In the rows, zero is written as 128.
Known rows, with every way that one mark hangs from another:
(B (C (K (J (G Z) (X L)))) U): [162 112 166 111 176  67  85 100  92 154  88 210 145 107 129 172 108 132
  58 140 132 146  85 102 162 171 130  72 163 161 136 208 195 116 115  82]
(P (T (X (J (G Z)) (L (Y R))))): [153  82 194 160 145 115 118 153  83  60 148 185 140 123 123 152 129  82
  61  95 145 125 124 184 117 149 152 120 159 143 131 152 173 141 115  94]
(R (Y (L (X J)))): [109  88 169 105 115 162 172 176 112  81 134  94 130  84 114 150 154 111
 107 125 123 145 176 112  83 160 156 141 120 111  82 140 164 161  99 108]
(H (X (J (G Z)) L T)): [147 139 150 122 137 115 103 137  63  57  96 149 182 137 121 127 108 118
  54 107 154 169  87 191  96 170 142  81 136 129 123 167 148 120 132 123]
(K C (J (G Z) X)): [123 116 117 122 159 103  95 148  89 179 110 173 123 145 105 115 176 153
  71 163 122 151 112 123 118 175 155 106 197 157 120 155 167 115 122 119]
(C (B U) (K (J (G Z)))): [162 148 130 103 156 122 112 138 115 167 144 178 116 115 140 132 145 123
 102 165 147 158  82 176 126 153 136 111 121 165 153 172 182  93 107  85]
(K J): [121 134 133 124 123 138 136 143 136 128 138 132 114 128 122 114 152 127
 103 145 130 143 132 113 115 146 138 128 135 111  95 112 137 116 111 123]
(H (X (L (Y R)))): [130 133 173 149 115 132 140 161  96  95 130 155 137  75 130 123 109 121
 131 101 131 103 131 166  84 128 139 138 115 119 123 148 161 161 124 138]
(T (X J (L (Y R)))): [143  95 211 151 140 143 144 174  82  40 133 156 137 101 148 131 127  98
  90 127 131 129 130 148  67 127 128 140 134 117 109 127 171 159 127 111]
(K (C (B U)) (J (G Z) X)): [146 136 112 102 180 111 103 147  78 202 117 169 106 143 121 112 187 146
  82 180 125 155  98 148 106 169 132 103 171 160 139 179 200 117 110 100]
(Z (G (J (X (L (Y A R)) T)))): [113 105 177 123 106  80  95 131  86  47 105 149 186  87 118 142 121 112
 113  85 172 128 131 227 110 184 131 146 150 106 162 170 206 145 129 151]
(W (G (J (X L T)) Z)): [148 120 134 124 148  57  97 116  90  98  99 145 172 145  96 126 124 112
 104 108 155 182  97 179 164 174 142 114 158 117 159 154 170 119 144 133]
(X (J (G Z)) (L (Y A)) T): [137 102 204 119 113 109  73 152  63  39 108 154 166 131 137 140 123  92
  68  86 163 157 104 200 101 183 132 128 157 135 124 157 171 115 122 134]
(W (G J Z)): [173 146  94 150 141  84 133 141 125 144 153 137 142 165  94 107 146  98
 149 126 148 167 111 168 156 156 147 145 166 143 144 153 149 123 130 120]
(J (G Z)): [145 114 111 140 148 103 108 127 113 158 124 160 141 157 119 131 128 124
 119 126 133 144 106 155 147 149 140 118 163 166 146 165 139 117 140 120]
(Y L): [108  89 137 143 142 125 130 147 127 134 118 128 132 102 117 146 117 128
 124 132 113 116 143 121 123 136 141 142 119 120 108 130 127 136 136 127]
(W (G (J (X (L (Y A R)))) Z)): [154 104 166 158 126  56 104 170  81 117 124 179 161 111 112 131 148  92
 153 100 143 132 120 202 141 172 166 185 178 138 155 187 201 150 126 161]
(U (B (C (K (J X))))): [143 128 138  71 146 118 135  96 104 164  88 163 122 110 153 129 128 130
  92 160 130 135 152  89 137 148 161 106 120 145  98 170 177 135 113  99]
(P (T (X J L))): [121 111 174 136 127 139 142 121 106  41 134 132 138 117 112 155 125 110
  58 118 138 126 133 130 117 130 136 101 110 101 107 118 128 130 112 104]
(H (X (J G) L T)): [136 142 159 106 125 136 120 133  59  43  90 126 183 113 130 142 110 139
  44 120 150 148 100 164  90 141 130  71 111 105 117 151 147 128 129 117]
(P (T (X (J (G Z))))): [149 106 133 138 142 122 125 127 100  94 141 160 139 161 107 143 148 100
  61 116 141 140 116 167 133 157 157  99 162 149 117 150 131 122 121  95]
(C (K (J X))): [114 134 151  89 127 122 113 132 123 136 115 168 122  91 137 137 142 141
  91 142 131 138 121 116 132 151 153 117 117 129 120 120 145 108 114 117]
(C (B U) (K (J X))): [135 151 144  70 150 132 121 131 111 156 126 163 100  89 152 136 155 136
 102 162 132 141 108 146 121 145 137 112  93 132 141 146 183 109 102  96]
(K C J): [115 140 136 131 126 148 130 158 121 134 139 127 103 123 114 102 165 143
  91 172 121 140 132  96  82 140 133 118 148 110  98 113 146 123 103 123]
(B (C (K (J G (X T)))) U): [152 118 169  70 152  99  88  98  91 128  80 171 138  94 153 167 124 138
  37 139 128 138  98 103 141 158 118  59 148 131 119 183 197 116 113  86]
(W (G (J (X (L (Y A)))) Z)): [145 119 155 132 123  64 105 151  82 112 123 167 155 127  91 125 148  98
 143  89 156 143 118 180 153 183 157 165 171 144 141 174 177 137 137 147]
(G (J X) Z): [141 126 101 129 164  70 108 111 118 167 116 157 141 162 114 105 139 103
 144 118 146 169 106 188 147 190 149 137 181 154 140 155 137 128 121 128]
(A (Y (L (X J T)) R)): [122  67 212 136 110 149 127 212  97  29  99 120 134  71 130 154 126  99
  78 131 122 144 147 166  65 145 154 170 129  95 104 131 177 161 103 129]
(C B (K (J (G Z)))): [142 143 126 102 136 127 113 135 112 164 148 173 122 115 129 119 145 125
  99 163 155 166  94 179 126 152 162 120 111 165 161 146 165  89 108 111]
(B U): [144 134 131 132 147 127 125 129 134 132 128 135 121 129 138 142 129 122
 133 127 119 122 116 124 124 128 100 118 137 128 119 152 144 133 124 105]
(L X): [123 123 131 110 113 139 143 152 133 108 140 135 104 109 110 126 147 123
 139 124 135 126 151 133 118 138 130 135 150 133 116 131 124 141 124 121]
(J G (X (L Y) T)): [112  91 187  81 140 102  89 111  69  81  81 153 149 106 128 152 115 140
  65  83 154 130 117 147 143 145 123  88 131 126 147 140 174 131 152 111]
(R (Y A L)): [ 81  69 170 133  95 137 140 154 119 131 106  96 166  74 126 155 137 136
 137 123 108 110 161 115 104 164 159 164 110 111  96 168 152 149 122 175]

Rows:
[124 100 215 128 107 149 134 164  77  31 123 147 144  97 133 134 140 100
  96 121 144 121 130 145  67 154 125 149 132 118  89 134 141 146 132 138]
(T (X J (L (Y A))))
[131 105 210 106  81 148 117 204  94  22 141 139 115  86 157 128 165  73
 109  98 143 128 157 208  53 166 139 173 165 108  99 135 176 154  93 150]
(L (X J T) (Y A R))
[137 102 110 117 161  82  95 116  97 176  97 174 147 152 118 137 136 136
 107 118 128 141 110 156 163 163 149 114 175 173 153 169 148 122 148 121]
(J (G Z) X)
[108 106 236  76  99 103  80 119  80  67  86 168 136  56 145 151 117 116
  58 103 150 130 127 126 114 184 142 116 127 110 108 150 185 126 104 143]
(B (C (K (J (X (L (Y A)) T)))))
[108  73 173 102 107 143 110 182  81  48 100 128 148  82 122 165 151 117
  75 128 130 127 151 170  83 164 144 136 153 113  85 157 149 139 123 140]
(Y A (L (X (J G) T)))
[151 118 142  97 129 123 104 158  93  65 129 148 133 148 120 125 150  95
  74 112 155 176 118 188 106 174 138 105 180 143 121 150 149 123 117 107]
(L (X (J (G Z)) T))
[103  64 160 176 119 121 115 180 121 133 109 141 153  71 144 160 129 122
 143 141  94  89 149 157 102 142 154 188 137 112 111 163 145 149 129 182]
(Y A L R)
[124 134 105 121 144  80 128  91 105  96 112 143 181 124  88 146 113 146
 110 119 168 145 121 160 153 158 126 100 132 123 170 157 164 131 137 106]
(Z (G (J (X L))))
[134 128 207 101 123 137 108 144  83  13 124 122 138 122 145 128 111  94
  67  92 161 156 124 155  89 148 115 107 114  98 113 102 165 125 112 100]
(X J (L Y) T)
[127 151 128  92 162 140 126 145  92 172 123 138  93 117 131 109 186 149
  91 185 120 140 121 119  85 146 123 107 133 121 123 145 192 128  97 108]
(K (C (B U)) (J X))
[116 138 152 101 167 131 117 142  81 146 111 142 109 102 125 125 165 157
  79 184 127 140 115 113  93 145 113  99 120 107 130 149 199 128 101 108]
(K (C (B U)) (J (X L)))
[145 104 185 112  98 145 129 204  82  70 144 163 120  87 147 144 175  99
 113 117 134 106 155 182  75 147 147 168 176 143 115 164 182 158 101 127]
(L (X (J G)) (Y A R))
[112  64 168 122 105 132 138 187  91 104 118 126 159  94 109 159 168 110
 109 119 127 141 158 154  90 199 176 159 162 147  88 195 169 149 112 138]
(R (Y A (L (X (J (G Z))))))
[131  86 225 154 114 143 131 184  72  37 122 158 153  84 149 140 138  96
 104 128 125 108 131 164  56 146 133 168 141 115 102 147 166 159 125 153]
(T (X J (L (Y A R))))
[ 90  51 181 142  97 130 111 193 123  80 105 135 136  49 133 154 140 114
 134 125 106 104 161 186  80 156 150 185 156  99  96 160 151 156 126 185]
(Y A (L (X T)) R)
[158 134 129  99 137 128 141  92 111 151 105 146 133 111 158 138  92 124
 130 151 131 120 145 103 133 120 140 112 100 156 122 178 158 141 127 101]
(U (B (C K)))
[140 110 191  80 160  88  82  87  80 100  67 175 154  79 146 182 104 144
  25 134 134 141  87  91 146 154 112  48 134 120 129 185 205 117 117  89]
(B (C (K (J G (X L T)))) U)
[114  56 184 125 110 135 108 203  81  51 102 142 157  65 142 170 151 113
  79 136 115 118 153 192  71 157 151 158 162 108  99 172 172 150 119 156]
(Y A (L (X (J G) T)) R)
[158 126 131  86 142 130 144  99 104 159 101 157 134 110 149 138 119 138
  82 174 136 134 136  84 136 129 153  90 115 156 105 183 180 123 120  84]
(U (B (C (K (J G)))))
[117  73 170 148 112 140 134 216 105  76 126 142 135  67 136 159 157 100
 126 143 104 107 170 171  67 154 160 188 156 114  88 163 155 162 101 157]
(Y A (L (X J)) R)
[134  96 204 100  90 147 107 198  73  31 132 148 128  86 156 142 167  91
  91 104 145 122 150 203  66 157 135 154 172 125 110 158 186 151 103 137]
(L (X (J G) T) (Y A R))
[135 159 128 113 149 156 138 157 111 155 149 122  88 119 132 105 178 140
  99 193 125 142 117 124  72 136 114 116 125 115 114 141 179 125  90 103]
(K (C (B U)) J)
[170 125 125 104 152 109 129 104 107 180 109 177 135 137 141 126 120 117
  91 163 142 152 124 114 142 159 164 103 145 179 108 198 178 120 120  88]
(U (B (C (K (J (G Z))))))
[ 96  59 162 157 105 131 129 198 128 114 121 148 126  48 124 158 147 121
 158 137  96  89 171 164  87 146 155 199 155 122  99 166 142 162 123 176]
(Y A (L X) R)
[123 138 100  95 127  88 114  91 106  84 111 124 173 139 100 125 129 131
 100 110 173 160 122 190 140 175 126  99 146 116 159 144 163 125 138 114]
(Z (G (J (X T))))
[135  99 212 149 127 141 142 156  97  30 152 151 121  95 133 151 128  83
  72  97 138 109 146 157  96 128 139 129 122 103 113 120 167 150 103 100]
(P (T (X J (L (Y R)))))
[133 112 207  54 141 114 114  96  80  90  78 163 123  85 155 131 102 115
  62 116 157 144 146 106 122 163 146  91 105 122  96 153 205 136 120  92]
(U (B (C (K (J (X (L Y) T))))))
